What can hang from each mark
z_847: z_238 z_350 z_447
z_350: z_418 z_847
z_238: z_764 z_847
z_447: z_764 z_847
z_764: z_44 z_238 z_447
z_44: z_764

Every row comes from one small tree of marks. The marks that hang from a mark follow it in brackets, in the order of their numbers. Every link used is in the known rows. Which tree was each row made from?
Known rows
z_447(z_764(z_44) z_847(z_238 z_350(z_418))): [-4, -24, 4, -8, -7, 8, -14, -1, 1, -7, 21, -5, -4, 3, -13, -14, 11, 6, -2, -17, -8, -13, -16, 5, -1, 3, -2, 5, -29, 9, 9, -7, -16, -10, 10, 25, -3, -3, 7, -15, 11, 22, 10, 6, -10, -1, -6, 14]
z_44(z_764(z_447(z_847(z_238 z_350)))): [-1, -9, 15, -8, 2, -5, -5, 5, -4, -1, 23, -3, 13, 1, -4, -1, 5, -5, -6, 4, -6, -8, 0, 2, 6, -5, 2, 2, -6, -4, 0, -2, -2, -6, -5, 14, 11, -6, -6, -10, 9, 17, -3, 10, -10, 2, 1, 3]
z_764(z_44 z_238(z_847(z_350 z_447))): [-2, -13, 28, -7, -14, 12, -11, -4, 14, 2, 14, -6, 4, -4, -23, -10, 23, 9, 11, 3, -9, -1, -4, 3, 0, 3, 14, 4, -4, 2, 8, -18, -10, -15, 1, 9, 16, -24, 10, -10, 4, 11, -12, 7, -17, 9, -19, -3]
z_44(z_764(z_238(z_847(z_350(z_418) z_447)))): [-2, -10, 18, -6, -4, -6, -6, -3, -2, -4, 20, -4, 8, -2, -6, -6, 8, -4, -5, 6, -4, -5, -1, -3, 1, -4, 9, 0, -5, -3, 6, 2, -9, -7, -9, 12, 11, -7, -6, -6, 14, 22, -15, 14, -15, 3, -8, 5]
z_44(z_764(z_238)): [4, -1, 16, -6, -2, -5, 0, 0, -2, -6, 14, -2, 5, -2, -2, -7, 5, -5, -6, 4, -4, -7, 0, -1, 1, -2, 6, 1, -1, -1, -2, -2, -3, -7, -9, 7, 7, -3, -8, -7, 8, 17, -12, 9, -10, 2, -8, 4]
z_350(z_418 z_847): [-2, -16, 2, -1, -4, -2, 0, 1, -6, -6, 17, -16, -14, -2, 0, -16, 8, -8, 1, 6, -9, -13, -15, 2, -7, 14, 5, 9, -8, -1, -10, 10, -6, -10, -7, 24, -1, 6, -17, -5, 5, 7, -18, 1, -4, -5, -8, 7]
z_350(z_847(z_238(z_764) z_447)): [-4, -21, 22, -1, -3, -1, -4, 9, 2, -4, 21, 1, -7, 1, -11, -6, 11, -1, 5, 3, -21, -2, -7, -1, 8, 6, -1, 1, -6, -2, -8, 9, 1, -18, -7, 18, 11, -4, -12, -3, 1, 9, -12, 0, -12, -5, -4, 6]
z_350(z_418 z_847(z_238 z_447)): [-8, -28, 9, 1, -2, -3, -8, 3, -8, -5, 27, -6, -10, 0, -4, -10, 10, -4, -1, 10, -20, -6, -13, -4, 0, 12, -1, 6, -15, 0, -8, 19, -6, -10, -4, 28, 6, 3, -13, 2, 4, 7, -18, -1, -11, -5, -5, 4]
z_847(z_238(z_764(z_44 z_447)) z_350): [-5, -19, 23, -5, -6, -8, -10, 8, -8, 6, 27, 11, 7, -4, -12, 4, 16, 12, 0, 8, -14, -2, 2, 1, 7, 2, -2, -5, -5, -4, 5, -4, -4, 5, 0, 16, 12, -5, 5, -9, 2, 16, 0, 13, -15, 6, -9, 2]
z_764(z_44 z_238(z_847(z_350(z_418) z_447))): [-3, -15, 25, -7, -14, 11, -13, -5, 10, 1, 17, -7, 3, -5, -21, -12, 23, 7, 8, 4, -9, -3, -5, 2, -3, 5, 12, 3, -7, 2, 9, -16, -13, -13, 1, 12, 16, -20, 8, -10, 7, 14, -14, 8, -18, 8, -20, -4]
z_350(z_418 z_847(z_238(z_764) z_447)): [-9, -30, 17, 2, -6, -3, -9, 4, -11, -5, 27, -1, -12, -1, -4, -9, 10, -5, -3, 6, -20, -6, -12, -3, 0, 11, -4, 2, -16, 0, -6, 16, -8, -12, -8, 31, 9, 5, -16, 2, 7, 15, -16, 3, -11, -6, -4, 5]
z_847(z_238 z_447(z_764)): [-1, -27, 9, -5, 0, -1, -10, 3, 2, -5, 20, 1, 4, 3, -11, -7, 9, 6, 1, 2, -17, 2, -1, -3, 11, -1, 0, 2, -16, 1, 3, 15, -7, -6, 6, 14, 10, -3, 3, 3, 4, 8, -9, 4, -10, -1, 2, 3]
z_847(z_238 z_350 z_447(z_764)): [-4, -29, 9, -6, 2, -7, -14, 2, -1, -2, 28, -1, 8, 4, -17, -2, 12, 7, 6, 5, -13, 4, -5, -4, 12, -4, 4, 0, -18, -1, 10, 14, -10, 6, 12, 10, 10, -7, 9, -3, 5, 6, -6, 9, -13, 4, 1, 13]
z_44(z_764): [5, -2, 8, -6, 4, -9, 5, 3, -5, -5, 12, -6, 5, -2, -1, -4, 2, -8, -7, 5, -1, -9, 1, 0, 3, -4, 7, 3, 1, -1, -1, 4, -3, 0, -8, 8, 3, -4, -9, -3, 9, 16, -15, 10, -3, 0, -3, 4]
z_847(z_238 z_350(z_418) z_447): [-9, -31, 8, -3, 4, -13, -17, 2, -11, 1, 35, 0, 6, -1, -11, 0, 15, 5, -1, 16, -13, 4, -3, -7, 7, -1, 0, 2, -18, -1, 9, 18, -12, 15, 8, 17, 7, -5, 5, 4, 4, 2, -14, 7, -14, 4, -2, 8]
z_44(z_764(z_238(z_847(z_447)))): [1, -7, 20, -7, -4, -3, -3, -2, 3, -6, 16, -3, 6, -2, -6, -7, 8, -3, -3, 3, -5, -5, 0, -2, 3, -5, 8, 0, -1, -2, 3, -1, -5, -13, -10, 10, 12, -9, -6, -5, 12, 21, -16, 12, -14, 2, -8, 2]
z_447(z_764 z_847(z_350(z_418))): [0, -21, -4, -10, -6, 5, -11, -3, 3, -12, 14, -18, -7, 5, -8, -19, 5, -1, -1, -16, 2, -13, -17, 6, -1, 0, 6, 7, -27, 3, 8, -6, -18, -8, 10, 20, -7, 3, 0, -15, 16, 15, 5, 7, -5, -4, -1, 23]
z_447(z_764(z_44 z_238)): [7, -10, 10, -9, -13, 13, -3, -4, 11, -7, 2, -9, -1, 1, -14, -19, 9, 4, 5, -9, -7, -9, -8, 8, -3, 5, 9, 3, -13, 7, 1, -12, -10, -17, 3, 11, 8, -2, 4, -13, 7, 16, -2, 8, -6, 2, -10, 5]

Write each row's tree
[-2, -11, 32, -10, -20, 20, -10, -1, 15, 5, 12, -7, 12, -4, -16, -12, 21, 10, 10, 6, -13, -5, 3, 10, -4, 9, 13, 4, 1, -3, -1, -25, -1, -27, -4, 15, 27, -16, 5, -14, 3, 15, -5, 8, -18, 10, -16, -16] -> z_764(z_44 z_238(z_847) z_447)
[-1, -15, -1, -7, 1, 1, -10, 2, 0, -8, 19, -16, -6, 0, -5, -13, 10, -1, 0, -3, 3, -10, -12, 4, 0, 1, 3, 10, -15, 1, 5, -7, -12, 0, 6, 17, -9, -6, -2, -10, 10, 5, -3, 1, -9, -3, -6, 15] -> z_447(z_847(z_350(z_418)))
[0, -20, 10, -8, -7, 4, -4, -3, 13, -4, 11, -16, 1, -1, -9, -12, 10, 3, 9, -2, -6, -2, -1, 0, 4, -3, 16, 5, -3, -4, 7, 3, -9, -17, 0, 11, 9, -11, 0, 0, 12, 13, -17, 9, -8, -2, -3, 3] -> z_238(z_847(z_447(z_764)))
[-2, -6, 17, -6, -6, -6, -4, -4, -4, -4, 18, -3, 5, -3, -1, -6, 8, -3, -6, 4, -3, -9, -2, -2, 0, -2, 8, -1, -1, -3, 3, 0, -7, -6, -10, 13, 8, -6, -7, -8, 13, 23, -14, 15, -14, 3, -10, 5] -> z_44(z_764(z_238(z_847(z_350(z_418)))))
[-2, -27, 10, -6, -7, 3, -18, -6, -1, -3, 20, -15, 9, 3, -23, -15, 14, -1, 4, 6, -6, 1, -14, 2, 0, -1, 13, 4, -28, 5, 14, -1, -22, 2, 13, 14, 12, -6, 7, -10, 13, 9, -9, 13, -9, 7, -6, 13] -> z_847(z_350(z_418) z_447(z_764(z_44 z_238)))
[4, -12, 14, -10, -16, 14, -4, -6, 14, -5, 3, -9, -2, 0, -13, -19, 10, 7, 7, -12, -7, -9, -7, 7, -3, 5, 12, 3, -10, 5, 4, -13, -10, -22, 1, 13, 10, -5, 3, -13, 9, 21, -4, 10, -9, 2, -12, 3] -> z_447(z_764(z_44 z_238(z_847)))
[-3, -17, 15, -6, -2, 1, -11, 8, -1, -5, 23, 3, -5, -1, -9, -5, 14, 7, -2, -9, -6, -7, -6, 3, 6, 0, -5, 3, -14, 1, 5, -10, -7, -5, 3, 18, -1, -11, 3, -11, 6, 15, 5, 3, -14, -3, -9, 10] -> z_447(z_847(z_238(z_764(z_44)) z_350))
[-5, -19, 9, -9, -3, 4, -14, 6, -2, 1, 24, -9, 7, 1, -5, -8, 12, 4, 2, 6, -8, -7, -3, 5, 3, 4, 1, 6, -11, -5, -1, -5, -3, -7, 3, 21, 10, -2, -1, -10, 5, 6, 2, 4, -12, 3, -1, 1] -> z_764(z_447(z_847(z_238 z_350(z_418))))
[-5, -20, 2, -6, 1, -3, -12, 5, -5, -6, 27, -3, -8, 0, -3, -7, 12, 4, -3, -3, -5, -8, -8, 0, 3, 3, -4, 6, -17, 1, 3, -1, -10, 1, 4, 21, -7, -5, 0, -6, 6, 9, 0, 0, -14, -4, -7, 12] -> z_447(z_847(z_238 z_350(z_418)))
[-7, -34, 9, -4, -2, -6, -17, -2, -8, 0, 31, -1, 8, 2, -18, -5, 14, 5, 0, 7, -16, 1, -9, -3, 6, 0, 2, 1, -26, 5, 13, 12, -18, 7, 13, 20, 10, -5, 9, -2, 8, 11, -8, 11, -12, 6, -1, 9] -> z_847(z_238 z_350(z_418) z_447(z_764(z_44)))
[-3, -11, 32, -10, -19, 16, -13, -1, 13, 7, 15, -8, 14, -4, -20, -10, 23, 11, 12, 6, -12, -4, 1, 9, -3, 7, 15, 1, 0, -3, 3, -26, -4, -20, -2, 14, 27, -17, 8, -18, 4, 13, -4, 11, -19, 12, -16, -12] -> z_764(z_44 z_238(z_847(z_350)) z_447)
[-7, -21, 4, 0, -3, -5, -3, 3, -10, -4, 25, -4, -15, -2, 2, -10, 9, -2, -2, 6, -18, -12, -12, -2, -4, 16, -3, 4, -9, -1, -12, 16, -3, -8, -8, 28, 0, 8, -16, -2, 1, 10, -16, -1, -10, -7, -8, 4] -> z_350(z_418 z_847(z_238))
[-4, -9, 21, -7, -8, -3, -8, -3, -3, -1, 21, -5, 14, -2, -4, -6, 9, -2, -4, 9, -6, -7, 1, 2, -1, -2, 9, -1, -2, -7, 2, -5, -5, -11, -10, 15, 18, -3, -7, -11, 14, 24, -9, 17, -16, 6, -7, -1] -> z_44(z_764(z_238(z_847(z_350(z_418))) z_447))
[-3, -28, 7, -5, -5, -1, -18, -7, -2, -6, 21, -17, 8, 4, -18, -15, 11, -1, 4, 6, -3, 1, -14, 1, 2, -2, 13, 4, -25, 1, 13, 5, -19, 4, 12, 13, 10, -1, 4, -7, 14, 6, -10, 13, -9, 5, -2, 17] -> z_847(z_350(z_418) z_447(z_764(z_238)))
[-1, -13, 30, -5, -14, -1, -2, 1, 4, 3, 14, -3, -2, -9, -13, -4, 17, 8, 3, -3, -4, -5, -1, 4, 2, -1, 12, -2, 3, -3, 12, -15, -11, -11, -7, 14, 10, -14, 2, -8, 13, 28, -11, 18, -11, 2, -14, 2] -> z_238(z_764(z_44) z_847(z_350))
[-8, -30, 6, 0, -5, -1, -9, 0, -6, -6, 26, -7, -10, 2, -5, -14, 8, -4, 0, 3, -21, -8, -15, -2, -1, 11, -1, 3, -21, 2, -6, 19, -9, -13, -2, 30, 7, 7, -13, -1, 7, 12, -15, 2, -9, -6, -1, 8] -> z_350(z_418 z_847(z_238 z_447(z_764)))
[-1, -14, 35, -7, -19, 7, -3, 2, 7, 4, 11, -3, 4, -8, -10, -6, 14, 7, 3, 0, -9, -6, 4, 8, 0, 2, 11, -1, 5, -6, 5, -18, -6, -24, -11, 21, 21, -9, -2, -7, 13, 30, -7, 17, -11, 2, -10, -10] -> z_238(z_764(z_44 z_447) z_847)
[1, -16, 4, -11, -10, 12, -14, -4, 11, -13, 12, -14, -4, 6, -13, -21, 8, 4, 5, -20, 1, -10, -16, 7, 0, -1, 5, 4, -24, 3, 6, -15, -13, -16, 9, 13, 0, -4, 3, -21, 13, 14, 11, 6, -13, -1, -5, 22] -> z_447(z_764(z_238) z_847(z_350))
[-4, -14, 30, -9, -19, 14, -15, -3, 10, 6, 18, -8, 13, -4, -18, -12, 22, 10, 9, 8, -12, -4, -1, 9, -5, 8, 13, 2, -3, -4, 3, -23, -5, -20, -2, 18, 27, -14, 6, -16, 6, 16, -3, 12, -19, 12, -18, -12] -> z_764(z_44 z_238(z_847(z_350(z_418))) z_447)
[-4, -29, 13, -6, 0, -4, -14, 1, 1, 1, 27, -1, 10, 3, -23, -2, 15, 7, 6, 4, -16, 4, -5, -2, 10, -3, 4, 0, -19, 2, 11, 8, -11, 3, 13, 11, 12, -12, 12, -5, 4, 7, -5, 9, -12, 6, -2, 9] -> z_847(z_238 z_350 z_447(z_764(z_44)))
[-7, -29, 20, 1, -8, -1, -8, 3, -9, -3, 27, 0, -10, -2, -8, -9, 11, -5, -3, 7, -21, -5, -14, -1, -1, 11, -3, 3, -17, 2, -5, 12, -9, -13, -6, 31, 11, 1, -13, 0, 7, 17, -16, 3, -11, -5, -7, 3] -> z_350(z_418 z_847(z_238(z_764(z_44)) z_447))
[-2, -15, 20, -10, -5, 12, -12, 8, 5, 5, 21, -6, 11, 0, -17, -6, 18, 5, 6, 3, -12, -6, -2, 9, 3, 5, 3, 6, -11, 1, 0, -19, -3, -12, 6, 19, 15, -16, 7, -15, 2, 9, 6, 3, -12, 7, -8, -7] -> z_764(z_44 z_447(z_847(z_238 z_350)))
